Each row comes from the steps of one path. Every step used is in the known rows, and no mark comes twice. Write the path behind each row, first mark first.
Known rows
L -> K -> N: [-10.4  -8.3 -20.0 -22.5  -4.2  10.7  13.8  -0.6   1.6  -4.3  11.0 -30.6
   6.8 -22.3 -10.8  28.4   1.9  -3.3   6.6  16.6 -48.0]
F -> L -> K -> N -> Z: [-17.0 -14.3 -16.5 -27.8 -19.7  10.4   6.0   6.1  -4.6   3.3  18.0 -44.5
  16.9 -15.3 -12.5  45.6  10.9   5.6  15.4  -7.4 -62.7]
K -> L: [-17.8   6.1 -23.7 -20.1  15.3  27.1  12.1   0.2 -10.7   7.4   8.6 -40.0
   7.6 -19.2  -9.7  10.9 -10.4   9.0   5.7  16.4 -36.2]
K -> N -> Z -> Y -> C: [-15.3  -5.1 -19.9 -28.4  -6.9  47.1   8.6  -3.0 -23.8  16.3  23.0 -50.4
  24.7 -57.5 -11.4  37.1   6.1  13.2  11.6   2.3 -47.9]
F -> L: [-28.4  13.2 -18.0 -14.5  -5.2  10.7   5.3  18.5  -3.7  -4.1  22.4 -44.5
  -7.2  -3.3  -9.4  16.1 -10.2  10.2  18.6  -1.5 -32.8]
K -> N -> Z -> C -> Y: [-27.7  -9.6 -28.8 -48.0 -34.4  45.4  12.1   3.0  13.1  14.0  24.7 -39.8
   9.5 -42.6  -9.4  37.7 -20.6  -9.1   0.7  21.6 -59.1]
L -> K: [-16.0   3.0 -23.4 -21.4  -0.8  12.9   9.3  10.7  -9.2 -13.0  -1.0 -40.6
   5.8  -7.9   0.3  30.7  14.3  -0.8   7.8  16.8 -32.3]
C -> Y -> Z -> N -> F -> L -> K: [-13.9  -2.1 -27.5 -18.8  -6.7 -16.1  -0.2  23.2   9.4   7.6 -11.3 -48.9
   9.2   2.6  13.4  40.5   3.8   7.3  33.3  -5.5 -62.1]
Z -> N: [-16.2   9.7 -27.9 -24.0  26.5  17.4   6.0   3.7  -9.0  -9.7  12.7 -31.3
   8.2 -17.0  -9.6  18.2 -18.1   7.7   9.5   7.5 -60.4]
N -> F -> L -> K: [-17.5  -1.0 -25.1 -15.6 -11.2   2.8  -0.2  32.2 -11.5  -2.6 -13.1 -55.1
   1.5   1.6   7.3  24.8  29.2   7.9  25.1  15.0 -33.6]
Z -> N -> F: [-12.9   6.6 -30.4 -30.4  24.8  23.2   5.5  11.3 -17.0  -3.6  -9.4 -37.9
  14.2 -22.6  -1.0  18.4   1.8  10.5  19.1  21.7 -48.7]
L -> K -> N -> Z -> C: [-11.7 -22.1 -30.0 -42.2 -31.2  40.3   5.1  14.9  -5.3   0.0  13.9 -48.7
  22.4 -33.2 -11.6  42.2  13.6   2.2  -0.9  17.8 -55.9]
Y -> C: [-14.9  14.2 -19.8 -19.3   2.5  44.8  14.2   8.1 -30.4  -6.8  14.1 -48.5
  11.1 -23.3  -3.4  17.2   9.3  20.2  12.2  10.7 -12.7]
C -> Z: [-20.3  21.6 -25.9 -25.0  -9.7  35.7  14.6   0.8   5.6  -2.0  23.5 -35.0
   3.4  -6.7  -5.3  20.3 -20.3   1.9  13.5   3.9 -45.5]
L -> K -> N -> F: [ -7.7 -11.0 -22.3 -27.2  -6.0  16.2  12.1   8.4  -5.8   1.0 -10.9 -37.6
  12.8 -26.6  -2.3  28.1  22.8  -0.5  16.4  32.1 -38.8]
F -> L -> K -> N: [-14.0  -8.7 -18.3 -11.3 -13.5  -6.4   4.7  10.9   8.0  -0.6  18.7 -37.8
  -2.6  -8.2 -13.8  21.9  -4.5   2.4  14.3   2.4 -59.2]
F -> L -> K -> N -> Z -> C: [-16.1 -22.4 -28.4 -30.6 -41.2  23.7  -3.1  27.7   0.0   4.3  22.4 -57.3
  13.2 -19.0 -14.2  35.8   6.9   8.2   6.3   1.5 -65.9]
C -> Z -> K -> N: [-11.2   8.3 -31.3 -20.0  -7.8  30.1   9.6  -6.5  15.8  -7.8  25.9 -27.8
  -0.4 -11.0 -29.5   9.2 -32.1  -0.2  13.1   9.0 -66.2]

Write each row's path
[ -2.8  13.0 -38.5 -13.5  -3.2  32.9  -1.9  23.5 -18.8   8.4   9.1 -55.1
  12.5  -4.2   3.5   3.0  -6.7  30.0  31.2 -10.7 -75.8] => Y -> C -> Z -> N -> F -> L
[-16.5  -1.1 -29.9 -29.4  14.1  39.5   4.3   1.8 -23.2  -3.9  -1.0 -49.6
  20.9 -15.4 -21.0  28.4   6.3  14.1   7.3  12.7 -45.2] => N -> Z -> K -> L
[-19.8   4.4 -18.4 -24.3  -8.5  11.6  17.5  -9.5  21.2  -3.7  19.0 -31.2
   0.5 -19.8 -23.4  30.6 -27.1  -2.8  20.7   7.8 -33.4] => C -> Y -> Z -> K -> N
[-20.5   0.0 -16.2 -20.6  -8.8  13.9   9.1  13.9  -1.0   9.0  11.1 -41.6
  -0.3 -23.1 -12.9  12.8  -2.1   9.2  26.9  14.4 -38.4] => K -> N -> F -> L
[-10.6  22.2 -27.8 -19.2 -13.8  53.5  15.7   3.8 -15.8   0.3  23.0 -46.0
  11.2 -13.0  -1.3  13.8  -6.5  17.8  15.7  -1.5 -35.9] => Y -> C -> Z
[-16.7  -2.5 -26.2 -14.1  -1.6   9.8   0.8  20.1  -2.4  -4.7   3.0 -44.6
  -5.2 -12.9 -24.9   4.0  -1.1  10.8  28.0  18.4 -43.6] => Z -> K -> N -> F -> L
[ -2.1   5.0 -35.0  -8.1 -21.3  36.5   0.9  18.2  -7.3   3.8  13.3 -54.4
   5.2  -7.4 -18.9  -3.6  -4.8  25.1  32.4   2.4 -58.4] => Y -> C -> Z -> K -> N -> F -> L
[-31.1   5.6 -21.4 -34.4   0.2  32.6   5.4   6.9 -13.8   7.2  12.0 -48.7
  14.8 -37.1  -3.4  45.5   5.6  -0.5  10.9   5.9 -39.5] => N -> Z -> Y
[-29.9   7.2 -35.5 -31.5 -24.3  31.2   7.0  21.0  14.3   3.3  14.4 -43.4
 -10.9 -21.5   2.0  14.2 -23.1  -9.6   1.6  30.4 -38.4] => Z -> C -> Y
[-24.1  19.5 -31.8 -18.2 -10.0  25.0   4.7   6.1  12.5  10.5  23.4 -40.5
  -4.2 -21.0  -2.8  18.4 -25.1  -5.7  12.5   2.7 -60.1] => C -> Z -> Y
[-18.1   9.8 -24.7 -34.7   9.7  14.0  12.6   4.6   2.6   7.2  -5.2 -38.5
  15.6 -21.5   7.6  37.3  -8.9   5.4  28.2   8.5 -40.9] => C -> Y -> Z -> N -> F
[  5.0   2.5 -43.4  -9.0  -9.4  18.8  -7.9  28.8 -17.7   5.1  -4.4 -58.2
  16.0   6.0  12.1  12.6  11.6  25.9  28.5  -9.1 -87.1] => Y -> C -> Z -> N -> F -> L -> K
[ -1.1   9.0 -33.5 -14.0 -11.6  46.4  10.5  -3.7  -5.0  -7.2  26.1 -39.6
   8.4 -16.7 -24.4   2.9 -18.7  16.3  15.4   4.6 -57.5] => Y -> C -> Z -> K -> N
[-25.8  10.3 -20.8 -19.5  -5.5  16.8   4.7  26.8 -12.3   1.7   0.9 -51.9
  -1.2  -7.7  -0.5  16.4  10.6  12.3  28.3  12.4 -23.2] => N -> F -> L
[-12.1 -16.8 -24.5 -13.3 -22.1  16.8  -4.0  15.7 -17.5  16.7  17.7 -61.5
  17.7 -33.9  -5.0  39.2  19.0  14.1  16.3 -12.2 -70.1] => F -> L -> K -> N -> Z -> Y -> C
